Each row was made from one small tree. The marks that hang from a mark follow it in brackets, in the order of their numbers. Every link used is in the known rows. Write each row's tree.
Known rows
q557[q990]: [-2.232 -0.738  0.253  1.109  0.931 -1.381  0.737 -2.645 -3.067  3.007
 -1.891 -3.122  3.163  1.124 -2.497  1.417  0.749 -1.704 -1.735  0.349
 -2.765 -0.067  0.915]
q970[q521[q156[q990]]]: [ 1.168  3.977  1.125  2.365  4.816 -2.024  3.234 -1.527 -4.709  1.024
 -1.068 -1.512  3.827 -1.256 -1.816 -0.213 -0.388 -1.102 -1.634 -0.336
 -0.666 -0.719  0.376]
q970[q454 q521]: [-0.391  2.254 -1.539  1.047  2.429 -0.556  2.925  0.842 -2.782  3.330
 -1.500 -2.644  1.311  0.373 -2.392  1.554  0.235 -0.835  0.009 -0.002
 -0.382  3.233  0.284]
q557[q990[q156]]: [-3.366 -0.153  0.089  1.844  1.318 -2.618 -0.008 -3.742 -3.496  1.873
 -1.693 -3.205  3.457  0.409 -2.085  0.012  0.155 -2.897 -2.037  0.405
 -3.958 -1.921  1.010]
q970[q521[q518[q454] q557[q990]]]: [-1.862 -0.941  2.451  1.118  2.473 -2.520  1.709 -1.463 -5.200  4.205
 -0.801 -0.148  1.938  1.118 -3.630  3.715  2.255 -0.726 -4.559  2.313
 -1.235  1.307 -0.324]
q970[q521[q156 q518]]: [ 0.447  1.347  1.268  2.204  2.711 -0.261  4.131 -0.536 -3.152  1.861
 -1.655 -1.013  2.815 -0.313 -1.987  1.675  0.481 -0.041 -4.273  0.289
  0.850  1.361  0.466]
q970[q454 q521[q518]]: [-0.010  1.182 -0.982  1.001  1.745 -0.541  3.935  0.369 -2.143  3.650
 -1.577 -1.805  0.854  0.091 -2.737  2.803  1.071  1.211 -2.647  0.395
  0.521  3.699 -0.163]
q518[q454]: [-1.557 -1.319 -0.851 -0.312  0.747 -1.118  0.174 -0.229 -2.272  4.602
 -3.218 -2.123  1.935  1.401 -2.767  1.717  1.415 -1.715 -1.980  0.217
 -1.053  0.920  0.565]
q521[q156 q518[q454]]: [-0.346 -1.902  0.748  1.316  1.358 -0.612  2.075 -0.203 -2.355  3.320
 -3.247 -0.766  2.326  0.489 -2.409  2.900  1.898 -0.234 -5.146  0.582
  0.138  1.210 -0.023]
q970[q521]: [-0.594  1.901 -0.381  0.537  2.340 -0.823  2.146 -0.327 -2.948  3.100
 -1.674 -2.338  2.377  0.634 -2.221  0.409 -0.024 -1.543 -1.205 -0.112
 -0.239  1.054  0.991]
q970[q454 q521[q156]]: [ 0.433  2.562 -0.437  2.757  3.537 -0.206  3.752  1.391 -3.684  1.499
 -1.508 -2.240  2.256 -0.158 -1.628  1.605 -0.115 -1.224 -0.499  0.035
 -0.042  3.067  0.066]
q145[q521]: [ 0.202  2.006 -2.410  1.085 -0.631 -0.844  0.200  0.366 -1.182  4.170
 -1.801 -3.880  2.607  0.822 -2.027 -0.091  0.621  0.455 -0.310 -0.173
 -1.396  0.591  0.948]
q970[q454]: [-0.329  0.138 -2.229  0.633  0.671 -0.602  2.802  0.112 -1.823  3.663
 -1.921 -3.431  1.619  0.639 -2.289  1.645  1.125 -0.198 -0.987  0.053
 -1.357  2.527  0.155]
q156[q990]: [ 0.175  1.536 -0.723  0.267  2.047 -2.546  2.370 -2.832 -2.956  3.220
 -1.332 -2.784  3.200 -0.377 -2.430 -0.182  0.825  0.071 -1.974 -0.338
 -2.033 -1.330  0.415]
q521[q518 q557 q970[q454]]: [ 1.736 -0.620 -0.335  1.414  0.747 -1.222  6.730  0.077 -3.367  4.189
 -0.851 -2.431  0.237 -0.835 -2.357  3.786  2.533  2.502 -7.528  2.486
 -0.452  3.932 -1.785]
q521[q156 q557]: [ 0.829  0.377  0.825  1.700  2.203 -1.438  4.575 -0.843 -4.567  1.957
 -0.278 -2.539  3.460  0.519 -1.493  0.456  1.491 -0.922 -2.944  1.347
 -1.418 -0.167 -0.087]
q521[q970]: [ 0.498  0.233 -0.618  1.067  0.849 -0.419  3.058 -0.734 -2.367  3.481
 -2.708 -3.179  1.752 -0.307 -1.563  1.548  0.508 -0.710 -5.178  0.591
 -0.978  1.890 -0.042]
q145[q454 q521[q156 q518]]: [ 1.252  0.573 -1.417  2.501 -1.455 -1.281  3.213  0.242 -1.452  2.549
 -3.016 -2.926  2.600 -0.917 -0.719  1.437  1.751  1.572 -2.283  0.163
 -0.997  0.952 -0.214]
q145[q454 q521[q518 q557[q990]]]: [-0.454 -0.400 -0.315  1.784 -2.113 -3.289  2.800 -1.688 -3.247  3.961
 -0.976 -3.072  2.280 -0.213 -1.978  2.367  2.937  1.838 -2.368  1.917
 -3.321  0.104 -0.572]
q521[q518 q970]: [ 0.639 -0.951  0.035  1.001  0.229 -0.385  4.122 -1.350 -1.737  3.953
 -2.984 -2.460  1.335 -0.634 -2.002  2.728  1.430  1.091 -7.764  0.946
  0.138  2.352 -0.373]
q970[q521[q156 q518 q557]]: [ 1.107  1.472  2.051  2.254  3.320 -1.276  5.683 -0.451 -4.842  2.091
  0.071 -0.878  2.716 -0.072 -2.041  1.591  1.572  0.438 -4.789  1.635
  0.397  0.845 -0.259]

Write each row's tree
[ 1.822 -0.136 -0.057  3.005  1.481  0.227  5.926  0.705 -2.414  2.247
 -2.698 -2.238  0.996 -1.453 -1.418  3.855  1.285  1.615 -7.259  1.177
  0.365  4.348 -1.304]
q521[q156 q518 q970[q454]]
[ 1.335  2.547  0.239  2.724  3.943 -1.116  5.436  1.446 -5.298  1.710
  0.386 -1.953  2.219  0.038 -1.719  1.434  0.879 -0.689 -1.236  1.430
 -0.414  2.569 -0.460]
q970[q454 q521[q156 q557]]
[ 0.571  0.267 -0.629  2.159  0.197 -0.552  0.162  1.371 -1.580  3.872
 -3.112 -1.588  2.404  0.334 -2.168  2.175  1.739  1.093 -3.593  0.407
  0.080  1.459  0.035]
q145[q521[q156 q518[q454]]]
[ 1.696  0.417 -1.960  1.722 -2.441 -1.371  3.496  0.263 -0.932  4.251
 -3.701 -3.351  0.808 -1.669 -1.031  2.431  1.655  2.200 -5.028  0.715
 -0.964  2.594 -0.845]
q145[q454 q521[q518 q970]]
[ 1.403  0.484 -1.010  1.373  1.248 -1.228  5.632  0.426 -3.950  3.763
 -0.815 -3.292  0.680 -0.332 -1.784  2.619  1.702  0.621 -4.850  2.132
 -1.368  3.455 -1.352]
q521[q557 q970[q454]]
[ 1.909  1.591 -1.283  2.434 -0.362 -2.382  3.850  0.768 -3.635  2.346
 -1.169 -3.502  2.916 -0.496 -0.436  0.224  1.822  0.177 -0.351  1.133
 -2.394  0.007 -0.532]
q145[q454 q521[q156 q557]]
[ 0.531  0.049 -2.535  0.797 -2.660 -1.769  2.361 -0.240 -0.580  4.388
 -3.010 -3.360  1.650 -0.475 -1.449  1.451  2.049  2.154 -1.910  0.113
 -1.438  1.025 -0.003]
q145[q454 q521[q518]]
[ 0.535 -0.310  1.203  1.468  2.577 -2.297  2.428 -1.784 -3.245  2.873
 -2.556 -0.389  2.929 -0.882 -2.744  2.306  1.857  0.706 -5.257  0.308
 -0.546 -0.340 -0.467]
q521[q156[q990] q518[q454]]
[ 1.591  3.205  0.525  2.631  4.208 -1.870  5.166 -0.498 -3.818  1.540
 -0.906 -0.926  2.182 -1.829 -2.299  2.128  0.737  1.701 -3.245  0.060
  0.063  1.749 -0.722]
q970[q454 q521[q156[q990] q518]]
[-0.240  2.079  1.609  3.708  4.103 -1.762  4.121  0.081 -6.315  1.060
  0.554 -1.970  2.836  0.245 -2.053  2.472  0.804 -1.550 -0.970  1.812
 -1.741  2.047 -0.588]
q970[q454 q521[q156 q557[q990]]]
[ 1.373 -0.820  0.749  0.994  0.628 -1.388  5.972 -1.343 -3.525  4.060
 -1.058 -2.196  1.340 -0.559 -2.132  2.661  2.397  1.831 -8.434  2.350
 -0.417  1.993 -1.030]
q521[q518 q557 q970]
[ 1.386  0.872 -0.642  3.144  2.028  0.280  4.748  1.202 -2.994  1.727
 -2.512 -3.053  1.441 -1.101 -1.001  2.663  0.313 -0.505 -4.759  0.777
 -0.568  3.862 -0.922]
q521[q156 q970[q454]]
[ 3.067  3.461 -1.116  3.487  0.713 -2.578  3.610 -0.121 -3.223  1.586
 -2.903 -3.392  2.612 -3.174 -0.105  0.649  0.289  0.893 -3.101  0.155
 -2.383  0.297 -1.128]
q145[q454 q521[q156[q990] q970]]
[ 1.683  0.603 -0.130  3.160  0.186 -0.115  1.255  1.949 -2.002  3.835
 -3.792 -1.624  1.505 -0.863 -1.688  3.280  1.284  1.298 -6.845  1.037
  0.439  3.032 -0.832]
q145[q521[q156 q518[q454] q970]]
[ 1.493  1.586  0.915  2.585  3.309 -1.124  6.532  0.905 -4.672  2.089
  0.280 -1.125  1.588 -0.364 -2.190  2.648  1.744  1.123 -3.818  1.819
  0.473  3.031 -0.895]
q970[q454 q521[q156 q518 q557]]
[-3.077 -2.434  1.562  1.371  1.140 -3.741  1.078 -3.227 -4.696  3.665
 -1.152 -1.008  2.385  0.670 -3.244  2.226  2.472 -1.245 -5.472  2.303
 -3.322 -1.438 -0.134]
q521[q518[q454] q557[q990[q156]]]
[ 1.669  0.049 -0.472  1.439 -0.430 -1.556  2.096  1.335 -2.708  5.784
 -2.000 -1.922  0.739 -0.221 -2.555  3.258  2.664  2.329 -7.061  2.436
 -0.410  2.741 -1.188]
q145[q521[q518[q454] q557 q970]]
[ 1.394  1.793 -0.263  2.339  1.406 -2.262  0.565 -0.106 -2.431  3.496
 -2.408 -1.162  2.920 -1.081 -2.546  1.711  1.745  2.126 -3.763  0.202
 -0.612 -0.130 -0.368]
q145[q521[q156[q990] q518[q454]]]
[ 0.790  0.684  0.776  2.824 -0.465 -1.955  2.666 -0.830 -3.628  4.086
 -0.610 -2.925  2.005 -0.514 -2.291  3.007  2.093  2.406 -6.783  2.627
 -2.037  1.664 -0.818]
q145[q521[q518 q557[q990] q970]]
[ 0.349 -1.798  1.528  1.294  1.645 -1.570  3.811 -0.264 -4.063  3.407
 -1.580 -0.620  2.309  0.698 -2.453  2.831  2.973  0.198 -5.802  2.007
 -0.282  0.822 -0.699]
q521[q156 q518[q454] q557]
[ 0.708  1.736  1.832  1.931  4.270 -2.256  2.485 -0.968 -4.209  2.486
 -2.193  0.433  2.644 -1.173 -2.760  2.210  1.025  0.134 -4.307  0.179
  0.231  0.348 -0.315]
q970[q521[q156[q990] q518[q454]]]
[ 0.839  1.594  0.115  2.688  2.900 -0.006  4.853  0.911 -2.989  1.960
 -1.601 -1.336  1.743 -0.534 -2.001  2.751  0.777  0.692 -3.294  0.463
  0.903  3.640 -0.280]
q970[q454 q521[q156 q518]]
[ 1.301 -0.245  1.952  1.321  2.979 -3.194  4.115 -1.873 -5.061  3.040
 -0.790 -0.140  2.948 -0.795 -2.776  2.131  2.911  1.207 -5.804  1.704
 -0.998 -0.803 -1.146]
q521[q156[q990] q518[q454] q557]
[-2.157  2.038  0.343  2.730  3.351 -3.413  2.534 -1.652 -5.829  1.829
  0.719 -2.493  2.187  0.046 -2.423  1.044  0.452 -2.280 -1.101  1.798
 -3.419  0.421 -0.169]
q970[q454 q521[q557[q990[q156]]]]
[-2.070 -2.928  1.759  0.583  0.817 -2.486  1.522 -2.065 -4.198  4.545
 -1.259 -0.928  2.185  1.325 -3.589  3.703  3.138 -0.128 -5.169  2.326
 -1.994  0.528 -0.325]
q521[q518[q454] q557[q990]]
[ 1.885  0.941  1.737  1.764  2.898 -3.030  5.904 -2.873 -4.768  1.996
  0.236 -1.202  3.597 -1.373 -2.244  0.931  2.405  2.173 -5.731  1.487
 -1.221 -1.468 -0.857]
q521[q156[q990] q518 q557]
[ 1.673  2.582 -3.169  2.398 -0.321 -0.206  1.907  2.342 -1.308  4.185
 -2.426 -4.345  0.709 -0.651 -1.560  2.009  0.483  1.329 -2.641  0.602
 -1.137  4.348 -0.630]
q145[q521[q970[q454]]]
[ 3.231  4.635 -1.696  4.118  2.165 -1.513  3.229  1.271 -3.089  2.010
 -1.714 -3.452  2.110 -2.552 -1.128  1.367  0.004  1.988 -3.183  0.261
 -1.345  2.414 -1.212]
q145[q521[q156[q990] q970[q454]]]
[ 0.525  0.154  2.688  3.644  2.664 -1.455  4.357 -1.371 -5.933  1.219
 -0.799 -2.458  3.224 -0.522 -1.272  2.425  1.019 -1.441 -6.166  2.361
 -2.359  0.823 -0.701]
q521[q156 q557[q990] q970]
[ 0.971 -0.576 -1.146  1.342  0.218 -0.150  5.012  0.067 -1.579  4.095
 -2.664 -2.783  0.234 -0.939 -2.108  3.848  1.530  1.974 -6.857  1.102
 -0.061  4.476 -1.127]
q521[q518 q970[q454]]
[-2.569 -0.151  0.858  1.779  1.753 -3.619  1.704 -3.815 -5.258  2.158
  0.118 -2.946  3.444  0.618 -2.263 -0.103  1.097 -2.416 -2.951  1.840
 -4.274 -2.404  0.431]
q521[q557[q990[q156]]]
[-0.268 -0.330 -1.720  0.644 -1.035 -0.987 -0.640  0.919 -0.766  5.526
 -3.050 -1.923  1.601  0.805 -3.013  2.216  2.070  1.607 -3.141  0.321
 -0.414  1.708  0.267]
q145[q521[q518[q454]]]
